In the rows, zero is written as 128.
Known rows, with every way that one mark hangs from another:
lunuvun{lumi}: [144 143 111 162 134 143 125 139 154 140  97 133 130 157 165 110 131 116
 103 142 118 158 101]
lumi{ramu}: [ 95 127 143 178  96 152 137 146 102 178 126 125 180 174 159  98 100 135
 129 130 106 125  90]
faba{fitin{bater} guzibep{ramu{lumi{tubib{lebi}}}}}: [ 80 159 111  49  87 105 151 121 138  90 127 203 175 160 187 117 111 115
 162 124 150 156 154]
bater{fitin{faba}}: [ 97  99 161 139 170 103 151  92 119 132 105 182 135 205 156 106 139 150
 110 150 115  97 128]
fugutu{lebi{tubib{lumi{ramu{guzibep}}}}}: [ 92 132 123 172 138 190 137 121 105 149 101 128 200 138 150  96 146 162
 155  97 103 130  95]
bater{fitin{faba{guzibep{ramu}}}}: [ 96 101 158 114 151  76 152  91 139 107 120 189 162 185 163 111 144 140
 126 143 142 114 139]
guzibep{faba ramu{lumi}}: [154 126 119  97  84 101 133 138 185 130  97  97 142 118 167 131  97 136
 151 157 156 140 140]
fitin{bater faba{guzibep{ramu{lumi}}}}: [116 134 143  77 120  76 122  93 126  98 127 221 195 171 168 107 117 142
 116 145 177 118 163]
lunuvun{lumi{ramu{guzibep} tubib}}: [135 165 100 201  89 150 104 116 138 150 116  86 100 148 147 121 164 110
 117 114  94 166 105]
tubib{lebi lumi{ramu{guzibep{faba{fitin{bater}}}}}}: [101  86  94  91 115 181 120 136 104  83 129 123 107 162 165  99 122  81
 157 126 146 147 148]
fugutu{lebi{tubib}}: [ 95 141 154 174 140 168 142 125 111 174  87 166 219 140 156  95 124 184
 144 117 102 120  70]
bater{fitin{faba{guzibep{ramu{lumi}}}}}: [ 95 114 141 103 154  82 162  83 148 100 117 179 145 190 164 113 150 144
 128 143 135 118 154]
guzibep{faba{fitin} ramu}: [131 110 139  78  67  86 136 162 169 125 106 139 175 119 178 128  81 132
 158 139 155 144 134]
lunuvun{lumi{ramu{guzibep{faba{fitin{bater}}}} tubib{lebi}}}: [132 143 106 150  73 138  88 117 136 110 122 114  76 139 158 121 165 104
 127 114 116 170 128]
lumi{ramu{guzibep} tubib{lebi}}: [104 133 111 187  84 188 119 108  92 161 123  92 100 157 142 108 132 101
 152 130  97 145  94]
guzibep{ramu{lumi{tubib}}}: [137 155 107 137  94 131 151 130 158 158  96  87 128 122 156 125  93 129
 150 160 123 139 120]
lumi{ramu{guzibep{faba{fitin{bater}}}} tubib{lebi}}: [ 98 128 125 143  61 149  99 110  99 136 129 124 109 157 151 119 138 112
 156 114 114 141 123]
fugutu{lebi{tubib{lumi}}}: [ 94 130 134 163 149 180 142 133 115 153  94 140 206 123 155  93 122 166
 156 114 108 124  82]
lebi{tubib{lumi{ramu{guzibep{faba{fitin}}}}}}: [ 97 124 106 131  96 140 125 134 145 115 114 110 190 135 156 125 148 130
 166 112  99 153 122]
ramu{guzibep{faba} lumi}: [133 156  80 103 134 154 136  88 152 127  84 143 128 210 160 131 156 126
 129 125 121 146 161]

Rows:
[155 125 114 108  69 114 123 130 180 128 102  70  98  86 159 132  94 122
 168 166 150 146 128] -> guzibep{faba ramu{lumi{tubib{lebi}}}}
[153 141 119 116  65  97 123 129 184 141 102  74 123  95 158 138  99 135
 162 153 144 140 131] -> guzibep{faba ramu{lumi{tubib}}}
[ 93 126 141 119 139  80 155  76 146 109 121 161 128 172 157 119 151 142
 137 142 127 118 147] -> bater{fitin{faba{guzibep{ramu{lumi{tubib}}}}}}
[109  86  82 133 135 214 137 134 102 106 125  91  98 157 156  90 117  73
 156 142 131 150 122] -> tubib{lebi lumi{ramu{guzibep}}}
[111 141 122 109  98 100 142  99 139 114 130 158 161 133 155 109 104 132
 143 147 151 139 136] -> fitin{faba{guzibep{ramu{lumi{tubib}}}}}
[113 130 122  94 113 104 149 106 140 105 126 176 177 151 163 103 101 135
 135 149 160 138 144] -> fitin{faba{guzibep{ramu{lumi}}}}
[106 129 104 164 119 160 128 127 135 135 109 100 189 143 148 117 150 123
 153 125  93 145 105] -> lebi{tubib{lumi{ramu{guzibep}}}}
[ 99 129 160  97 133  87 111  92 100 112 132 252 216 196 164  99 120 139
 106 134 166 109 141] -> fitin{bater faba{guzibep}}
[114 123 118 174  65 165 100 109 108 150 127  84  97 140 142 117 134 105
 159 126 110 146 103] -> lumi{ramu{guzibep{faba}} tubib{lebi}}
[ 97 131 133 125  85 129 114 123 106 141 122 167 181 207 165 118 141 133
 128 100 121 132 142] -> lumi{ramu{guzibep{faba{fitin{bater}}}}}
[ 81 107 157 122 165  89 151  83 125 112 121 206 163 209 162 107 152 143
 119 135 128 110 134] -> bater{fitin{faba{guzibep}}}
[117 186  70 142 132 176 147  80 131 153  86 126 108 206 146 130 155 119
 132 125  89 146 141] -> ramu{guzibep lumi{tubib}}
[ 95 114  92 116 105 161 133 142 119 113 129 110 149 169 162 110 122 102
 155 104 123 146 144] -> tubib{lumi{ramu{guzibep{faba{fitin}}}}}
[114 125 117 103 101 118 142  99 134 100 130 153 136 125 157 102 101 119
 150 159 157 145 133] -> fitin{faba{guzibep{ramu{lumi{tubib{lebi}}}}}}
[ 96 110 135 112 143  97 155  76 143  95 121 156 102 164 158 112 147 131
 143 154 133 123 144] -> bater{fitin{faba{guzibep{ramu{lumi{tubib{lebi}}}}}}}
[102  80 101 141 125 204 139 155 102 116 132  81 106 131 158  83  89  82
 161 153 133 142 103] -> tubib{lebi lumi{ramu}}
[109 178  74  99  99 145 138  89 147 126  93 137 107 193 157 141 153 127
 149 108  99 154 163] -> ramu{guzibep{faba{fitin}} lumi{tubib}}
[115 133 108  94 118 138 133 114 135 127  94 185 166 210 168 128 140 120
 133 112 125 147 145] -> ramu{guzibep{faba{fitin}}}
[100 124 120 170 111 151 129 144 136 142 115  92 195 122 150 113 127 133
 158 134  94 139  90] -> lebi{tubib{lumi{ramu}}}
[130 140  95 161  70 152 103 124 143 114 121  90  67 130 158 120 158 100
 137 116 107 181 118] -> lunuvun{lumi{ramu{guzibep{faba{fitin}}} tubib{lebi}}}
